Known rows, with every way that one mark hangs from another:
{J_66 J_2}: [ 1.84  3.75  0.72 -1.68  3.42  0.69  2.17 -1.38  2.86  0.37 -0.28 -2.07
  1.01 -0.80 -1.99 -0.57 -1.38  1.58 -1.53 -0.94 -0.57 -0.51  3.36 -1.68]
{J_790 J_174 {J_445 {J_487 J_2}} J_563}: [ 1.63 -0.49  3.39 -2.10  2.68  3.15  4.23 -4.21  3.12  2.11 -3.55 -5.02
 -0.08 -2.42  3.54 -0.18 -5.29  0.86 -2.53 -1.88 -1.61  0.75 -1.93 -4.03]
{J_445 {J_487 J_377} J_790}: [ 0.61  2.30 -1.41 -4.43  3.57  2.53  3.78  2.27  4.51  1.06  4.08 -0.25
  0.77 -0.87  2.02 -4.31 -1.30  3.13 -3.18  2.09  0.39 -1.74 -1.08  0.88]
{J_790 J_174 {J_445 J_487}}: [ 2.13  0.40  2.39 -3.96  2.75  1.65  3.96 -2.96  3.46  0.29 -2.21 -1.85
 -0.41 -2.40  3.40 -1.12 -4.31  0.55 -3.08 -0.46 -1.10  0.24 -0.08 -0.95]
{J_66 {J_2 {J_445 J_790} {J_487 J_406}}}: [ 2.40  1.63  0.45 -4.70  7.06  0.75  2.46  0.53  2.05  0.18  1.84 -3.15
 -1.52 -0.99 -3.20 -2.77 -2.11  2.29 -1.12  2.45  0.88  0.39  1.36 -1.80]
{J_487 J_445}: [ 0.92  4.24  1.82 -1.81  0.91  1.84  1.73  0.88  1.79 -0.48 -0.57 -0.77
 -0.23 -1.25  0.84 -0.89 -2.78  1.21 -2.44 -0.56  1.06 -5.05  1.63 -1.07]
{J_445 {J_487 J_377 J_406}}: [-0.24  3.12 -1.16 -5.26  3.67  1.91  2.39  0.84  4.51  2.42  3.22 -2.82
  0.92 -1.19  1.31 -4.55 -0.20  2.36 -5.03 -0.10 -1.22 -1.76  2.18  1.04]
{J_377 {J_487 J_406 {J_445 J_790}}}: [ 2.24  2.02  1.45 -3.43  0.62  3.97  2.44  0.69  2.38 -1.18  0.91 -2.10
 -0.24  0.70  0.21 -3.23 -1.94  1.17 -3.86  1.70  0.54 -4.29  0.34  2.12]
{J_66 {J_2 {J_445 J_487}}}: [ 2.46  2.67  0.46 -2.85  6.04  0.09  2.39 -1.99  2.53 -0.22  0.02 -2.05
  0.47 -2.20 -2.43 -2.67 -2.09  1.16 -2.00  0.50  1.26 -0.15  1.27 -2.05]
{J_445 J_790}: [ 1.92  3.04  0.56 -2.96  2.06  2.69  3.14  2.00  3.46 -1.70  1.38  0.38
  0.12 -0.52  0.11 -0.68 -1.81  2.84 -2.29  1.61  0.45 -2.26 -0.34  0.55]
{J_487 J_2}: [ 0.12  3.32  2.12 -1.01  3.28  2.43  2.39 -0.43  2.30  0.07 -0.61 -1.74
 -0.18  0.23  1.29 -0.33 -3.48  1.62 -1.43 -1.95 -0.72 -4.29  1.43 -1.28]
{J_487 J_2 J_406}: [-0.47  2.29  1.56 -2.56  3.91  2.38  1.18  0.37  1.88  1.20  1.39 -4.21
 -0.75  0.66  0.60 -1.18 -2.80  1.56 -2.91 -0.90 -1.33 -3.42  2.36 -0.08]
{J_377 J_487}: [ 2.90  3.96  2.00 -2.67  0.61  3.98  3.91 -2.11  4.65 -2.71 -2.63 -0.21
  1.53 -0.06  0.02 -1.56 -1.08  1.53 -3.23 -1.88 -0.88 -3.74  1.65  1.09]
{J_487 J_2 J_377 J_406 J_445}: [-2.90  1.90  0.80 -2.48  4.18  1.52 -0.24  3.00  0.31  4.21  4.02 -5.53
 -3.18  1.32  2.27 -2.88 -3.24  0.61 -3.82  0.28 -0.36 -5.49  3.28 -0.15]
{J_790 J_445 J_563}: [ 1.62  3.61  2.93 -2.76  2.10  2.26  3.63 -1.76  4.55 -0.48 -3.06 -4.76
  0.62 -3.46 -0.46  2.20 -2.15  1.59 -3.05 -2.26  0.31 -1.20  0.20 -2.43]
{J_82 {J_66 {J_2 J_445}}}: [ 2.90  3.97 -1.45 -2.10  3.90  1.40  0.75 -1.02  2.73 -1.45 -1.26 -2.69
 -0.33 -0.86 -3.38  0.40 -3.33  0.70 -2.87 -0.72 -0.19 -1.71  3.03 -2.09]
{J_82 J_66}: [ 2.30  5.27 -1.28 -2.23  0.69  3.04  1.47 -0.13  4.19 -1.70 -1.57 -1.09
  0.71 -0.59 -0.83  1.02 -2.91  1.51 -3.37 -2.14 -1.45 -3.76  2.65 -0.84]
{J_445 {J_790 J_174}}: [ 2.47  0.93  1.05 -2.67  1.13  3.00  3.08  0.90  2.61 -0.91  0.13  0.87
 -1.00  0.31  1.86 -0.65 -3.09  2.45 -2.58  2.10 -1.44 -0.24 -0.21 -0.19]
{J_790 J_174 J_445}: [ 1.88  0.97  3.29 -3.26  2.18  1.41  3.20 -2.12  2.91 -0.61 -3.04 -1.89
 -1.87 -1.68  2.40  1.28 -4.05  0.46 -3.13 -0.58 -1.48 -0.04  1.51 -0.74]
{J_2 J_445}: [ 2.00  3.96  1.73 -3.48  4.32  1.18  2.10  0.02  2.77 -2.71 -1.58 -0.26
 -1.25 -2.18 -1.48 -0.50 -1.95  1.86 -3.53  0.25  1.35 -2.82  1.07 -0.63]
{J_70 {J_377 J_487}}: [ 0.82  5.38  2.13 -3.57  0.18  1.37  3.24 -1.27  5.55 -1.82 -3.82  0.17
  2.66 -0.11 -0.23  0.22 -1.63  1.53 -3.01 -2.37  0.05 -3.06  1.89  2.07]
{J_445 {J_487 J_377}}: [ 0.22  3.83 -0.63 -4.09  3.18  2.01  3.29  0.19  4.83  1.50  1.65 -0.96
  1.38 -1.64  1.84 -3.85 -0.82  2.40 -3.71 -0.92 -0.67 -2.48  1.47  0.00]
{J_487 J_2 J_377 J_406}: [-2.38  2.21  0.23 -3.26  4.91  1.71  0.73  1.95  2.44  3.39  3.51 -4.99
 -2.17  1.29  1.44 -2.23 -1.84  1.60 -4.13 -0.60 -2.02 -3.26  3.95  0.67]

Rows:
[ 2.73  0.88  1.39 -1.98  0.17  4.01  3.51  0.17  3.20 -0.21 -1.28 -0.96
 -0.27 -0.45  1.22  0.07 -2.78  2.88 -2.87  1.25 -1.89  0.86 -1.16 -2.19] | {J_445 {J_790 J_174 J_563}}
[-0.50  2.57 -0.06 -5.42  3.64  2.21  2.36  3.97  2.49  2.50  3.79 -2.74
 -2.20 -0.37  1.27 -3.72 -1.93  2.76 -2.42  1.50  0.01 -3.76  1.90 -0.45] | {J_2 {J_487 J_377 J_406 {J_445 J_790}}}
[ 3.06  0.28  0.33 -2.97  5.75  0.74  2.71 -1.26  1.90  0.04  0.74 -1.32
 -0.61 -1.22 -1.17 -2.99 -3.10  1.36 -1.84  2.79  0.68  1.54 -0.30 -1.91] | {J_66 {J_2 {J_445 J_487 {J_790 J_174}}}}
[ 0.45  4.78  1.71 -4.41  0.56  1.32  2.50 -0.71  5.34 -1.04 -2.54 -1.36
  2.18  0.24 -0.53 -0.39 -1.32  1.42 -3.97 -1.75 -0.42 -2.48  2.52  2.79] | {J_70 {J_377 {J_487 J_406}}}
[-1.00  2.09  2.04 -1.72  3.18  2.08  0.24  1.30 -0.14  2.13  1.87 -4.58
 -1.80  0.62  1.39 -1.82 -4.27  0.55 -2.57 -0.08  0.29 -5.58  1.76 -0.84] | {J_487 J_2 J_406 J_445}
[ 1.46  2.65 -0.05 -3.34  6.54 -0.10  2.13 -1.18  2.93  0.88  1.04 -2.58
 -0.17 -1.82 -1.99 -3.20 -1.52  1.24 -2.62  0.68  0.96 -0.12  2.10 -1.72] | {J_66 {J_2 {J_445 {J_487 J_377}}}}
[ 1.91  0.99  2.12 -3.33  4.27  3.89  2.51 -0.64  2.25 -1.70  0.28 -3.16
 -1.34  1.14 -0.41 -2.93 -2.82  1.13 -3.59  1.29  0.23 -3.68 -0.15  1.69] | {J_377 {J_487 {J_2 {J_445 J_790}} J_406}}
[-0.27  3.76  0.15 -5.74  3.96  1.93  2.99  1.83  4.37  2.00  1.79 -2.80
 -0.91 -0.71  0.50 -2.80 -0.48  3.13 -2.93 -1.17 -1.90 -2.43  3.98 -0.34] | {J_2 {J_487 J_377 J_406}}
[ 0.37  0.18  2.52 -0.44  2.23  2.90  1.72  1.29 -0.54  1.16  0.74 -1.32
 -2.54  1.31  3.60 -1.35 -6.31  0.82 -0.96  1.73  0.32 -4.28 -1.06 -2.00] | {J_487 J_2 {J_445 {J_790 J_174}}}
[ 1.73  1.66 -0.70 -3.60  6.87  0.29  2.44  0.25  2.65  0.64  2.65 -2.10
 -0.71 -1.37 -1.87 -3.61 -1.77  1.66 -2.31  2.61  1.60  0.39  0.47 -1.20] | {J_66 {J_2 {J_445 {J_487 J_377} J_790}}}
[ 2.18  3.95 -1.53 -2.73  2.74  2.09  1.07 -0.35  2.33  1.03  0.08 -4.04
 -0.06 -0.35 -2.07 -0.84 -3.60  1.00 -1.67 -1.48 -1.13 -2.68  3.83 -2.64] | {J_82 {J_66 {J_2 {J_487 J_406 J_445}}}}
[ 2.00  2.97  1.88 -3.24  0.54  3.65  2.22 -0.80  2.66 -0.95 -0.58 -2.54
  0.13  0.26  0.17 -2.81 -1.50  0.69 -4.18 -0.25 -0.06 -4.72  1.97  1.60] | {J_377 {J_487 J_406 J_445}}
[ 3.34  3.36 -1.61 -3.11  4.81  2.02  1.96  0.04  2.97 -1.15 -0.32 -2.23
 -0.75 -0.77 -3.05 -0.46 -3.89  1.62 -1.26  0.33  0.06 -1.57  1.53 -2.70] | {J_82 {J_66 {J_2 {J_445 J_790} J_487}}}
[ 2.18  0.37  3.00 -0.89  0.94  4.68  3.12 -1.11  1.12 -0.70 -1.21 -1.13
 -1.12  1.98  2.96 -2.56 -4.93  0.48 -1.75  0.70 -0.18 -4.76 -0.99 -0.20] | {J_377 {J_487 J_2 {J_445 {J_790 J_174}}}}
[ 0.56  2.62 -0.21 -5.52  5.95  1.04  1.80  0.82  3.48  0.23  1.88 -2.35
 -1.06 -2.16 -0.42 -4.02 -1.09  1.91 -5.26  1.36  0.86 -1.73  1.07  0.36] | {J_2 {J_445 {J_487 J_377 J_406}}}
[ 1.46  4.37 -1.94 -2.48  3.00  1.84  1.36  0.14  2.91  1.52  0.13 -3.32
 -0.34 -0.26 -1.29 -0.83 -3.48  1.08 -1.57 -1.82 -1.12 -3.13  4.08 -3.02] | {J_82 {J_66 {J_2 {J_487 J_377 J_445}}}}
[ 2.50  1.17 -0.32 -3.91  6.61  0.55  2.06 -0.19  2.10  0.26  2.58 -2.84
 -0.30 -1.38 -2.67 -3.49 -1.91  1.65 -2.47  3.01  1.53  0.78  0.17 -0.79] | {J_66 {J_2 {J_445 {J_487 J_406} J_790}}}
[-1.90  1.69  0.61 -3.99  7.05  1.00  0.21  2.13  1.72  2.23  3.15 -5.13
 -3.67  0.43  0.27 -2.45 -2.22  1.29 -4.71  0.76 -0.43 -3.14  2.94  0.34] | {J_487 {J_2 J_445} J_377 J_406}
[-1.29  2.03 -0.60 -4.33  2.87  1.54  0.45  5.11  1.60  2.64  5.66 -3.50
 -2.76  0.44  1.20 -3.31 -1.42  1.83 -4.86  3.19  0.49 -3.49  2.22  1.45] | {J_487 J_377 J_406 {J_445 J_790}}
[ 1.39  2.25  2.21 -2.59  2.30  4.15  2.68 -1.85  3.08 -0.46 -0.65 -3.44
  0.29  1.30  0.53 -2.43 -2.15  1.06 -3.32 -1.37 -1.54 -4.06  1.78  1.39] | {J_377 {J_487 J_2 J_406}}
[ 0.16  4.58  1.98 -3.84  0.11  1.06  1.88 -0.14  3.91 -0.51 -2.14 -1.57
  1.50  0.18 -0.06 -0.83 -2.21  0.79 -3.74 -1.13  0.61 -3.90  2.13  2.36] | {J_70 {J_377 {J_487 J_406 J_445}}}
[ 1.14  0.43  1.08 -3.39  1.06  2.38  0.87  2.53  0.42  1.03  2.39 -2.15
 -2.35  0.45  1.66 -2.31 -3.45  1.40 -3.82  3.28 -0.29 -2.10  0.66  0.31] | {J_487 J_406 {J_445 {J_790 J_174}}}
[ 2.80  0.99  1.60 -3.49  3.92  2.00  2.33  0.92  2.03 -2.50 -0.62  0.61
 -2.58 -1.00 -0.05 -0.97 -3.30  2.00 -3.32  3.18  0.69 -0.62 -0.84 -0.46] | {J_2 {J_445 {J_790 J_174}}}
[-0.10  1.85  1.94 -3.18  5.96  1.70  0.69  0.46  1.12  0.15  0.95 -4.11
 -2.32 -0.12 -0.64 -1.51 -3.31  1.11 -3.51  0.42  0.21 -3.26  1.42 -0.34] | {J_487 {J_2 J_445} J_406}
[-1.28  1.95 -0.44 -3.95  4.96  2.19  2.23  0.52  3.26  3.47  3.49 -4.06
  0.09 -0.11  2.33 -4.61 -1.94  1.81 -3.85 -0.65 -1.24 -2.81  1.56  0.29] | {J_445 {J_487 J_2 J_377 J_406}}
[ 2.62  2.22  0.66 -2.63  5.88  0.34  1.96  0.15  1.92 -1.07  0.93 -1.68
 -0.97 -1.03 -3.03 -1.32 -2.18  1.57 -1.81  2.39  1.59  0.03  0.98 -1.34] | {J_66 {J_2 {J_445 J_790}}}
[-0.16  3.63  2.55 -2.22  1.02  1.77  2.72  0.23  3.07 -0.60 -1.91 -0.72
  1.02  1.19  1.23 -0.56 -4.18  0.82 -1.63 -0.59  1.60 -4.95 -0.26  1.32] | {J_70 {J_377 {J_487 J_2 {J_445 J_790}}}}
[ 0.94  2.29 -1.01 -3.78  2.67  3.50  4.17  1.54  4.99  1.95  2.80 -2.11
  1.55 -1.61  1.41 -3.50 -0.91  3.57 -3.58  1.18 -0.04 -0.56 -2.04 -1.18] | {J_445 {J_487 J_377} {J_790 J_563}}
[-2.50  0.73  0.16 -2.77  4.44  1.90  0.10  4.62  0.16  3.91  5.98 -5.05
 -3.71  1.92  2.44 -3.30 -3.59  1.15 -3.37  2.72  0.45 -4.87  1.33  0.49] | {J_487 J_2 J_377 J_406 {J_445 J_790}}
[ 2.52  0.29  2.90 -3.12  1.61  2.90  4.42 -3.97  3.98  1.24 -3.80 -4.09
  0.57 -3.32  2.73 -0.03 -3.86  1.19 -3.52 -1.50 -1.70  1.62 -1.36 -3.49] | {J_790 J_174 {J_445 J_487} J_563}
[ 1.20  2.70  0.67 -5.26  5.75  2.51  3.92  2.40  3.90 -0.06  0.64 -1.93
 -2.39 -2.15 -0.76 -2.28 -1.75  3.84 -2.35  1.52  0.98 -1.57 -0.66 -2.69] | {J_2 {J_445 {J_790 J_563}} {J_487 J_377}}
[ 0.32  3.86  1.61 -4.16  0.32  1.50  2.17  1.02  3.76 -0.73 -0.87 -1.24
  1.19  0.57  0.02 -1.12 -2.40  1.17 -3.47  0.32  1.14 -3.52  0.90  2.86] | {J_70 {J_377 {J_487 J_406 {J_445 J_790}}}}
[-1.69  0.76  0.19 -4.15  7.25  1.47  0.54  3.49  1.51  2.05  4.63 -4.64
 -4.09  0.93  0.37 -2.94 -2.57  1.68 -4.44  2.68  0.19 -2.65  1.48  0.95] | {J_487 {J_2 {J_445 J_790}} J_377 J_406}
[ 1.64  3.57  1.17 -2.33  3.96  0.91  2.86 -0.81  1.95  1.25 -0.32 -2.23
  0.09 -1.10 -1.08 -1.83 -2.63  1.61  0.33 -1.13  0.27 -2.12  2.79 -3.52] | {J_66 {J_2 {J_487 J_445}}}
[ 0.53  5.27  2.43 -2.99 -0.27  1.18  2.78 -0.59  4.20 -1.31 -3.43 -0.12
  1.98 -0.14  0.32 -0.19 -2.56  0.86 -2.77 -1.83  1.10 -4.47  1.53  1.46] | {J_70 {J_377 {J_487 J_445}}}
[ 1.54  1.10  0.85 -5.62  5.71  1.91  3.61  2.10  2.93 -0.18  0.69 -0.07
 -3.81 -0.92  1.18 -2.82 -2.95  2.99 -2.24  2.48 -0.11 -0.79  0.19 -1.52] | {J_2 {J_445 {J_790 J_174}} {J_487 J_377}}
[ 0.63  0.09  2.80  0.17  1.48  3.60  2.12  0.73 -0.22  1.77 -0.26 -2.75
 -2.04  0.76  3.10 -0.75 -5.95  1.20 -1.07  0.98 -0.05 -3.50 -1.92 -3.64] | {J_487 J_2 {J_445 {J_790 J_174 J_563}}}
[ 3.53  1.93 -1.31 -2.12  3.52  1.87  0.98 -0.62  2.20 -1.14 -0.84 -2.01
 -1.39  0.02 -2.21  0.16 -4.29  0.74 -2.74  1.11 -0.90 -0.13  1.84 -2.08] | {J_82 {J_66 {J_2 {J_445 {J_790 J_174}}}}}
